Each row was made from one walk, in order. Every step used is in the known rows, and no mark comes twice. Write each row's walk.
Known rows:
L-G-K-D: [  6  -1  -7 -11  -1   6  -4 -10  -5  -8 -10   4   5  10   3 -15   7   2
   2   1  -7  29  -2   0  -5   9  -1 -12  -9  -3  -7  -4  -6  -1  12   3
   1   4  -8   1   4   5   9   4   9  -8  -3 -12   7 -11  -7  13]
H-N: [  4   0   5   1  -6  -5   1   9  -9   1   9  -3   0  -2  -2  -2  -2  -5
  -2   3   4 -11  -1   0  -3   1  -2   2   9  -5  -2   4  -1  -1  -7  -8
  -1  -2  -6  -9  -4  -9 -10   1 -20  -3  13   1  -2  -1   8   4]
R-K: [-19   4   3  -1  -1   6  -3   4  -4  -8  -9   3   5   2  -1   8  -1  -1
   0  10   4 -12  -2   4   1  -2  -9  -3   3  -8  -4   1   4  -2 -11   0
   5   6  -3   3   6   3 -16   5  17   3   3  -2  35   4   2   0]
A-D: [  7  -5   1   6   0  -2   1 -12  -4  -2   5   5  -2 -10   1 -13  -2   6
   0  12  11   4   2   1 -13  -7  -1   2   4   3  -5  -7   1  -5   1  -6
  10  -1  -3  -3   2  -9 -19  -1 -20   3  10   5 -11  -6  -6   3]
K-R: [-11 -11  -1   3  -5  -1   1   6   1  16  -3   2   7   8   1   6  -2   0
  -3   2  -3 -24 -10  -2 -11  -1  -4 -14  -1  23  -9  -8  -4   3   3  -1
  -9   4  -3   4   5   1  -3   5 -14   3   0   4  11   6  -9   5]
K-H-N: [ 10   2   2  -5   4   0  -3   9 -17   0   3   3  -2  -9  -6   2  -3  -7
  -2  -9   0 -12  -3   0  -5  -4  -1 -11   7  -9   1   2  -9  -5   6   4
   2  -3  -1  -3  -4  -2 -11  -4 -20  -6   6   0 -14   3   6   1]
N-G: [ 27  -6  -4   2  -5   5   0  -6   2 -11   9   8  -3   7   9   6  -7   6
   0   9  -1  -7   3   2   7   0  -2  -3   1  13  -9  -4   9   3 -14  -6
   5   6  -1  -6  -3   3  -5   8 -22   4  -3  -4  18   7   6   0]
H-L: [  4   4   3   9  -2  -7   5  -3 -11   7   4   7  -1   1  -4  -2  -8  -6
   2  -7  -2 -20   5   5  -4   1  -4   2  -7   5   0   4   4   2  -3  -9
  -7  -3  -1  -2   2 -10  -4   0 -23  -2  12   4  -5   1  -6  -3]
A-D-K-G-N-M: [ -6   0   2   6  -4   2   1 -14   7  -2   4 -13  -8   7  -4 -15   3   8
  -2   3  24  32   0  -3  -3  -2  -2  -1  -4  -7   3  -4  -3   1  13  -6
  24  -2  -4  -1  -8   3 -12  12  -9   0  -2   0  -9  -3  -9   0]
D-K-H: [-14  -4   0   1   0  12  -4   0  -5  15  -9   2   4  -1 -11   7 -11   0
  -3  -7   1 -16  -5   1   4  -5  -8 -16 -10   0  -4   3   1   2  12   5
   5   1   6   6  -3  10 -23   4   7   0   1  -3  13   3 -11  -4]
H-G: [  9   1   1  -2  -7 -11   0  -5  -7  -9  10   9  -5   5  -5  -6  -6   3
   0   2   3 -12 -14  -1   4   6  -8 -14  -2   0  -3   1   3  -4 -11  -6
   5   7   0  -6   1  -9   3  -5 -15   0 -10   3  23   1   3   1]
D-A: [-13   1  -1   9  -3  -2   1   8   7  -2  -5   4  -1  -6   5   7 -11   9
   0  14   5 -25  -3  -1  -7  -3  -8  -5 -11  12  -5   1  14   1 -13  -4
 -14   4   2  -5  -2  -2 -37   3 -16   4  -6   7  -3   9   0  -2]
M-N-K-R: [-15 -15   1  12 -11  -3   0  14  14  42   2  -4  16   3   4   5   7  -6
  -5  -3  -2   3   5  -5  -3  -5   8  -2  -4  13   0  -6 -11   2   1   3
 -18  -1  -3   5   3   4  -4  -3   8   2  11   6 -14   1 -10   0]
R-K-G-H-L: [-13   9   2  -8   8  -4   2  -2 -14 -24 -13   5  -7  11  -5   9  -1  -5
   4  -5   3  -6  -4   5   2   2  -4   1   8 -17   7   5 -12  -1  10   8
   9   3   1   9   9   1  16   9   6   2  -5   4   7   6   0  -5]
K-G-H-N-M: [  4   0  -1  -3  -1  -3   1   0 -16 -26   9   0 -11  16   2   1   3   1
  -1   2  10   8  -3  -1   6   6   7  -7   8  -9  11  -7 -11   2   5   4
  12   2  -6  -2  -5   2  11  13 -25  -6  -5   4 -11   4  13   4]
K-L-N-G-H: [ 19   2  -4  -5  12   3   0 -13   3 -20 -13   0  -7 -12   4   3   2  -3
   4  -3 -18  -7  -4  -1   4   1   9  16  14  10   4   1  12   1  -1   3
  -7   0   6   5   0  -1  24   0  -1   5  -1  -7   5   5   5  -4]
H-N-G-K: [ 31  -2   2  -7  -1   3   2   7   7 -13  19  -1  -4   3  11   5   1  -3
  -2   1  -3   8   7   1   9  11   3   8   8  -5  -5   5  -5   2  -7 -10
   5   0  -4 -10  -7  -4   6   5   1  -5   6  -5  -6  -2  15   2]
M-N-K-L: [ -8  -3   3  11  -8  -2  -2   7   6  38  -3  -5  14 -10  -1   0   5  -8
  -1 -13 -13   4   9  -3  -3  -7  11   4   2  11   5  -1   4   1  -3   2
 -21  -3   0   7   4   5  -5  -9  15   2  19   7 -19  -1  -6  -5]
K-A-D: [ -4  -2   0  -4   0  -8   7 -13  -5  -7  -6   8   3   0  -2 -10   7   9
   1   0   4   8  -7  -4 -18 -11  -1   2  13   3  -6  -9   1  -2  -2  -3
  10  -4   0  -2   6  -6  -5   2 -33   8 -11   6 -24   0 -11   3]
A-K: [-13   1  -2   0  -4   4   7   3   5  10   9  -5   2  11   7   8  -5   5
   1   6   8   2   2   1  -1   2  -3   7  -5  -2  -3  -6   5  -1  -2   1
   2  -2  -4  -1   7   2   0   2  21   3  -1   3  20  -9   1   5]
H-L-G-K: [  6   5   0   2   1  -5   2  -7  -5  -7   2   6   5   9   0  -6   5  -3
   4 -11  -7   6   6   5   2   9  -2   1 -15   3   3   3  -3   0   8  -4
 -15  -1  -1   1   4  -5  20   1   6 -10   5  -4 -17 -10  -4   2]
G-K: [-4 -7  0  4  0  8  2  7 10  8 10  2  6 -2  9  5 -1  5 -2 -3 -5  6  3  3
  2  8 -4  0 -5 -6 -6 -3  1 -1 -5 -4 -3  4 -5 -1  2  0  4  0 20 -5  6  2
  6 -6  0  4]
G-L: [-14   3  -2   1   0   2   2  -7   2   9   5  -1   2  -6   2   3  -9   1
   1   8 -13 -27  -9   2  -5   3  -4   0  -3  -2   2   0  15  -2  -7  -7
 -11  -3   1   0   3   3   4   0 -14  -5   0   5   2   4   0  -2]
L-G-H-N-K-A: [ -6  -4  -3 -12  -1  -9   6   2 -11 -18  -8   7   4   9  -7  -4  20  -2
   4   1   1  15  -9  -5   6   6   8   9   6  -7   7  -1 -13   2   1   5
   2   0   4   5  -1   0  31   3 -14  -4 -12  -4 -42  -2  -2   5]
L-N-G-K: [ 26  -2  -4  -5   5  12  -3  -4  20 -21   3  -1   2  -3  13   6   5   4
  -1   2  -6  22   8   1  12   7   2  12   3  -4  -5   1   6   0 -12  -6
  -2   0  -4  -6  -3  -2  16  -1  19  -3  -8 -15  20  -7  13   2]
H-N-M: [  4   1   4   8 -10   0  -3   6  -9  -8  18  -1  -6   8   2  -3   2   0
  -5   9  10  -1   4  -1   2   4   4 -10  -6   1   3  -6   1   2 -13  -8
   2  -1 -10 -11  -8  -3 -22   8 -18  -8  11  -1   2  -1  13   4]
M-N: [ -5  -1  -2  16 -10  -1  -4   4  11  28   4  -4   6   1   5  -3  -2  -1
  -5  -2  -2  -5   6  -1  -3  -8  -1   7  -2   4   2  -4   7  -4  -4   1
 -16  -1  -8  -1   3  -3 -21  -2 -11   0  17   7   4  -1   3   1]
M-N-K-G-L-H: [ -8  -2  -2   1   0  -8  -7   5   7   4  -2 -11  15  -3  -3  -2  10  -1
  -1 -16 -11  11   4   0   3  -2   5  -3   3  -9  13  -3  -5   0  10  10
 -17  -4   1   1   1  10  24  -9   2  -4  -5   5 -25  -3  -3  -1]
K-G-H-N: [  9  -1  -2  -9   1 -10   3   3 -14 -21   1  -3  -9   8  -1   2   0  -2
   1  -3   5  -1  -9   0   1   3   2   1  18 -14   5   2 -12   0  12   4
  10   3  -2  -1  -2  -4  15   8 -24  -2  -2   6 -16   5   9   3]
N-G-L: [ 18   3  -5  -1   1   6   2 -13   6 -12  10   5  -4   1  10   7  -8   5
   1  14 -14 -18  -4   2   7   4   0   3  -3   6  -1   0  11   2 -13  -8
   0   0   4  -3  -2   7   9   5 -21  -2  -7  -2   4   8   8  -4]
D-A-K: [-26   6  -3   4  -1   0   7   9  16   3  -1  -2  -1   2   9  14 -10  11
   2  13  11 -12   0  -1  -3  -2  -7   5 -12   6  -3   0  10   1  -7   0
  -4   0   0  -2   3   1 -26   4  21   5 -10   8   2   0   1   1]
K-L: [ -3   3   1   3   0  -2   2  -6  -9  11  -4   1   4  -8  -3   3  -6  -3
   2 -11 -15 -22  -6   0 -11  -2   1  -6   7  18  -2   0  15   0   0  -2
 -14   2   2   4   6   4  -3   2  -6   3  12   4   6   5  -5  -1]
D-A-K-L-G: [-20  13  -5  -8   2  -6   4  -5   9  -6 -15  -4   1   3   5   8  -2   7
   6   3  -4 -12  -6  -4  -7  -2  -2   1 -10  23   3   0  14   1   6   5
 -19  -1   5   4   8   6  -9   3  25   4 -14   4 -11   1  -3   2]
M-N-G-H-L: [ 24   2  -5  13   1  -2   3   0   9  10   7   5 -11   9  11  -2  -3  -4
   0   0  -6  -6   9   2  11  -1   8  28  -1  11   8   1  -4   0   1   2
  -5   0   1   1  -2  -8   7   3 -16  -1  13   6 -20   4   5  -7]
A-K-H: [-8  2 -4 -8  6  7  1  4 -4  5  3  1  3  6  3 10 -6  3  1 -9  5  2 -1  1
  0 -3 -1 -5 -6 -6 -2 -7 -3 -6 13 13  6 -3  0  3  7  6  2 -4 24 -1 -8  1
 10 -6  1  3]
M-N-K: [ -7  -8   1  15 -11   1  -3  11  10  34   6  -4  13  -3   4   1   4  -3
  -3  -3   1  10  13  -2   4  -6   7   6  -4   0   3  -3   0   0  -8  -1
 -14  -2  -4   1   0   1 -13  -8   8   0  15   4 -11  -5  -1  -1]
A-D-K-N-M: [ -6  -4   5   5  -2   9  -2  -8   7  17  -5 -12  -6  -4  -3 -18   0   6
  -7  17  21  21   4  -2  -9  -8   5  -7  -9  12  -1  -4   4   6   8  -5
  16  -4   0  -1  -9  -3 -32   4  11   4  13   0  -6  -5  -5   0]

Write each row's walk:
[ 23  -2   0  -4   1   3  -2   2   5   2   3  -7  -7  -2   7   0  -2   2
  -2   8   1   7   5  -2  -3  -5   6  -5   3  15  -6   1   5   7  -7  -4
   1   1   1  -6  -7  -1 -11   1  -7   6   2  -4  11   9  15   3] : K-N-G
[  9   5  -1   5   7 -17  -4   4   3 -22  10  -6  -5  -6 -12 -16   6   4
   4 -12   3  -8 -11   1   4  12 -12  -2   5 -11   5   3  -4  -6  -5   5
   6   4   3  -7  -9  -5  29 -12 -22  -2 -14  -3  17  -3  -1   2] : L-H-G-N
[ 20   7  -2 -15   8   6   1   5  -4 -13  11  -1  -6   7   5  11  -3  -2
   1  -4   3   6   4   0   7   1   4   5   4  -8   1   1 -10  -4  10   6
  12  -5   1  -4  -2   3   5   0  18  -2  -9  -3  -1  -3  11   2] : A-K-H-N-G
[ 23  -3  -3  -1   0   7  -5  -9  10 -24  -5   2  -2  -4   6   3   1   1
   0   9  -2   2   6   0   8   1   1  10   5   2  -5   0  11   1 -14  -5
   0   0  -2  -8  -4  -3   3   0 -10   2  -8 -14  24  -1  11   2] : L-N-G
[-10  13   6 -12  10  -4  -8   7 -14 -25 -18  -7   5 -11 -14   0   9  -9
   2 -10 -12 -22  -4   6  -5   0  -5  -3  19  -3   5   8   0  -1   3   9
  -7   0   3   4   3   2   1  -2  18   2   9  -3  15   0   0  -2] : R-K-L-H-N
[-16 -10  -2  -2  -5   5   4  -3  -2   1 -11  -3  -2  14  -7   5  -8   4
   0  -3   6  -3 -12   2   9   1  -6  -2   1  -6  -1   3  -2   7  17   4
  10   7   6   8   0   9   3  14   1   3  -6   3   6   4  -8  -1] : D-K-G-H
[  5  -2   2  -8   2   0  -1 -17 -10  -3  -5   6  -6  -8 -13 -15  -6   3
  -1  -1  11   2 -11  -1  -1  -6  -5 -14  -2  -2  -2   5  -8  -6  18   1
  23   1   9   2  -2  -6 -11  -7   1   1  -6   2  -5  -4 -15  -4] : A-D-K-H-G
[ -2   4   2 -10   1  -8   0  -7   5 -15   6  -1  -1 -14  -6  -6   3  -2
   1   7  -8   0 -10  -4  10  10   1   0  -3 -16   8   8   9  -5 -14 -10
  -4  -4   6  -5   0  -7  40 -18  10  -5 -18  -3   9  -5   3  -5] : H-G-L-N-K
[-20 -10   3  13  -3  -5   6  17  13  29   9 -10   3  -5  -2   3   8  -4
   1  -5   4   7  -2  -4  -6   8   0   5  -4  -2  -3  -1 -13   2  -4  -5
  -4   0  -1   5  -5   4  22  -1  -3   2   1  -1  -9   5 -12   1] : G-N-K-R
[  4  -5   2  -3  -5  12   1   2  13  19  -7 -13  -4   3  -1   0  -8   1
  -4   8   4   2   1  -1   7  -3  -1  -3  -4  14  -9   9   8  12   2  -5
   5   1   7   1 -10   6 -16   7  11   7   4  -6  16   9   3  -1] : D-K-N-G
[  8   3  -2  -3   5 -10   6  -5 -18 -13  -3   5 -10  11  -3   3  -6  -3
   4 -11   1  -6  -1   3   1   3  -1   2   6  -6   7   2 -10   1  15   4
   2   2   2   5   5  -3  24   6 -26   0  -2   8 -17   7  -1  -2] : K-G-H-L
[-10  11   5 -13   8   5  -8  12 -18 -15  -8   3   0  -4  -7   8   3 -10
  -1  -2   2 -12  -1   2  -2  -5  -4 -10   8 -20   2   7 -12  -7   3   9
   8  -1  -1   3   2   2 -16  -1  13  -3   2  -3  10   4   7  -1] : R-K-H-N
[ 14   7  -1  -6  12   0  12   5  10   4   6  -9 -18   5  12   3  -3  -2
   4   4   5  12  10   1   7   4  11  25   0   5   5   4  -6   5  11   4
   8  -5   6   3  -1  -6  28  -1  26   5   2   2  -2  -1  11  -2] : A-K-N-G-H-L
[-17  13   5  -7   8   4  -7  -4   0 -11 -25  -4   5 -14  -6   6   6  -8
   1  -2 -11 -11  -1   2  -4  -4  -2   3  13  -5   2   6  12  -3  -5   3
 -11  -1   0   7   9   1  -4  -2  34   4   3  -6  31   1   2  -3] : R-K-L-N
[  2  -6   5   3   6  -1   1   6 -19   6   3  11   4 -10 -11   6  -1  -9
   3 -18  -2   4  11   2   4  -1   5 -12 -11  -3   3   3 -10   1   4   1
  -3  -5   8   4   1   4   8 -10   1  -1   5   0 -25   0  -9  -7] : N-K-H-L
[18 -4 -4  8 -5  8 -4  5 24 13 12 -1  3  8 20  2  0  3 -4 -5 -8 15 11  1
 10  1  5 16 -1  3 -2 -3  1 -1 -6  0 -9  3 -6 -4 -1  2 -3  2 15 -4 10  0
  0 -2  9  0] : M-N-G-K
[ -3  -9   3   6  -4   6   2 -12   1   9  -3  -1   0  -6  -7 -13  -6   6
  -2  12  13   3  -3   2  -6  -6  -5   3  -2   5  -7   0   3   0   7  -8
  13   0   2   2  -2  -5 -24   5   0   4  11   2  -3  -8 -15  -1] : A-D-K
[ -8   6  -5  -7  -1   7   5  -5  -6  14  -1  -5  -3  10   3  -4  -5   2
   2  10   5  17   2  -1  -7   4  -1   3  -2  -6  -6  -4  -4  -1  10   4
  13  -3  -9   0   5   1  -4   2  15   3  -5  -2  28 -11  -6   8] : A-K-D
[ 21  -8  -8   4   3   8   3  -4  -1 -16   7  11 -11   8  10   7  -7   7
   2  15  -1 -11  -3   2  12   5   2  14   2   7  -4  -4   2   2 -10   1
  14   8   4   2  -3   2   8   9 -19   2  -3  -2   6   9   7  -2] : N-G-H
[-16  -1  -1  10  -8   2  -4  10   9  30  -8  -4   4  -6   2  -9   0  -3
  -2   8  -1  16  14  -6  -7  -7   5   3  -8   2   0   1  -4   3  -4   3
  -9  -3  -4  -1  -3   2 -32  -6   1   4   6   4 -20   0  -7  -1] : M-N-K-D-A
[  6   7   5   7   3  -6   1  -6  -3  -6  -5   1  -2  -8  -5  -3  -1  -7
   1  -5  -3 -11  10   3   1   1  -2   9  -3  -1   3   7   8  -1  -3  -9
 -15  -8  -3  -3   1 -15   6  -6 -13  -2   7  -5  -1  -5   0  -4] : H-L-N
[  4   5  -4  -9  10  -7  -5   3   0 -33  -5   4  -5  -8  -5 -16   2   9
   2  -3  -5   3  -6   0   1  13 -11 -15  -3  -7  -2   4  -7  -1   5   9
   8   6   4  -9  -5  -4   5 -10   3  -2 -23  -4  13  -5  -6   2] : L-H-G-K-D-A
[ -9  -4   3   3  -4 -16   6  12  10  13  14  -5  -3  -4  -7  -5   7  -3
   3  -5   7   5 -14  -7   3  13  -2  -2  -4  -7   1   3 -15  -2  -7  -6
   5   2   3  -1  -5  -5  33 -10  -2   1 -14   2   3   4  -6  -2] : H-G-N-K-R
[ -2  -2   0  -5  -1   0   0 -26  -5   5 -19  -2   5  -7 -12 -17   1   1
   2   3  -1   6  -9  -1 -11  -6   0  -2   0  21  -1   3   8   0  19  -2
   1  -2   7  10   3   0  -8   6   6   2   8  -1 -18  -7 -20  -1] : A-D-K-L-G
[ -2   0   0   8  -3   9 -10  -7   5 -16   1   0   0   2   4   0   5   4
  -5  11   6   8   8  -1   6   1   4  -8 -11   1   2 -10  12   1 -17  -4
  -5  -3 -10  -7  -3   0  -8   2  -3  -6  -1 -11  24  -7  11   4] : L-N-M
[ 22  -4  -3 -10   4   4   6 -11  11 -17   6  10  -1   5  13  -1   9  12
   0  -1  -5  28   1  -1  -1   0   4  11   8   1 -10  -8  -2   2  -4  -6
  16   0   1  -3   0   1  15   7  -5   4 -18  -2 -19  -2  -1   1] : N-G-K-A-D
[-22  -6   0   7 -12  -6   1  11  12  30  -2  -1  15   2   1   2  12  -1
  -3 -11  -4  15   5  -6  -1  -9   7   6   3   0   2  -7  -2   1  -9   2
 -12  -4  -2   2   2   3  -2  -5  -4   4  -2   5 -24   0  -6  -1] : M-N-K-A
[ -1   0   3  11   0  -4  -5  11  -4  33   3   2   8  -6  -5   0   3 -12
  -1 -21  -4   5  16   0   3  -9   8  -1  -9  -3   9   2 -10  -2   7   7
 -15  -8   2   5   1  -1  -2 -13   5  -3  16   5 -33  -2  -7  -7] : M-N-K-H-L
[-17   5   2  -8   9   9 -11   5 -14 -10 -14   9   3  -3  -6  11  -1  -3
  -1  -4   1 -14  -1   4  -1  -6  -7 -16   1 -14  -1   0  -6  -6   1  12
   6   4   1   7   6   9 -14  -1  19   1  -2  -3  24   5   1  -1] : R-K-H
[  0   0   1 -11   7  -3  -1  -1 -12  -2   9  10   2 -12  -9   2   0  -4
   2  -9  -7  -2  -9  -3   8   5   2 -21  -9 -12   5   3  -7  -4  -3   2
   4  -1  11   2   0   7  26 -18   6  -5 -19   1  -8   3  -5  -7] : N-K-H-G-L
[-18   6   7  -5   4   5  -5  11   2   6 -13 -10   0  -6  -2   3   3  -5
  -2  12   7  -2   3   1  -7  -8  -3  -8   5  -5  -2   5   2   1  -5   2
  -2   2  -1   4   3  -1 -21  -2  29   7   7  -1  26   5  11   2] : R-K-N
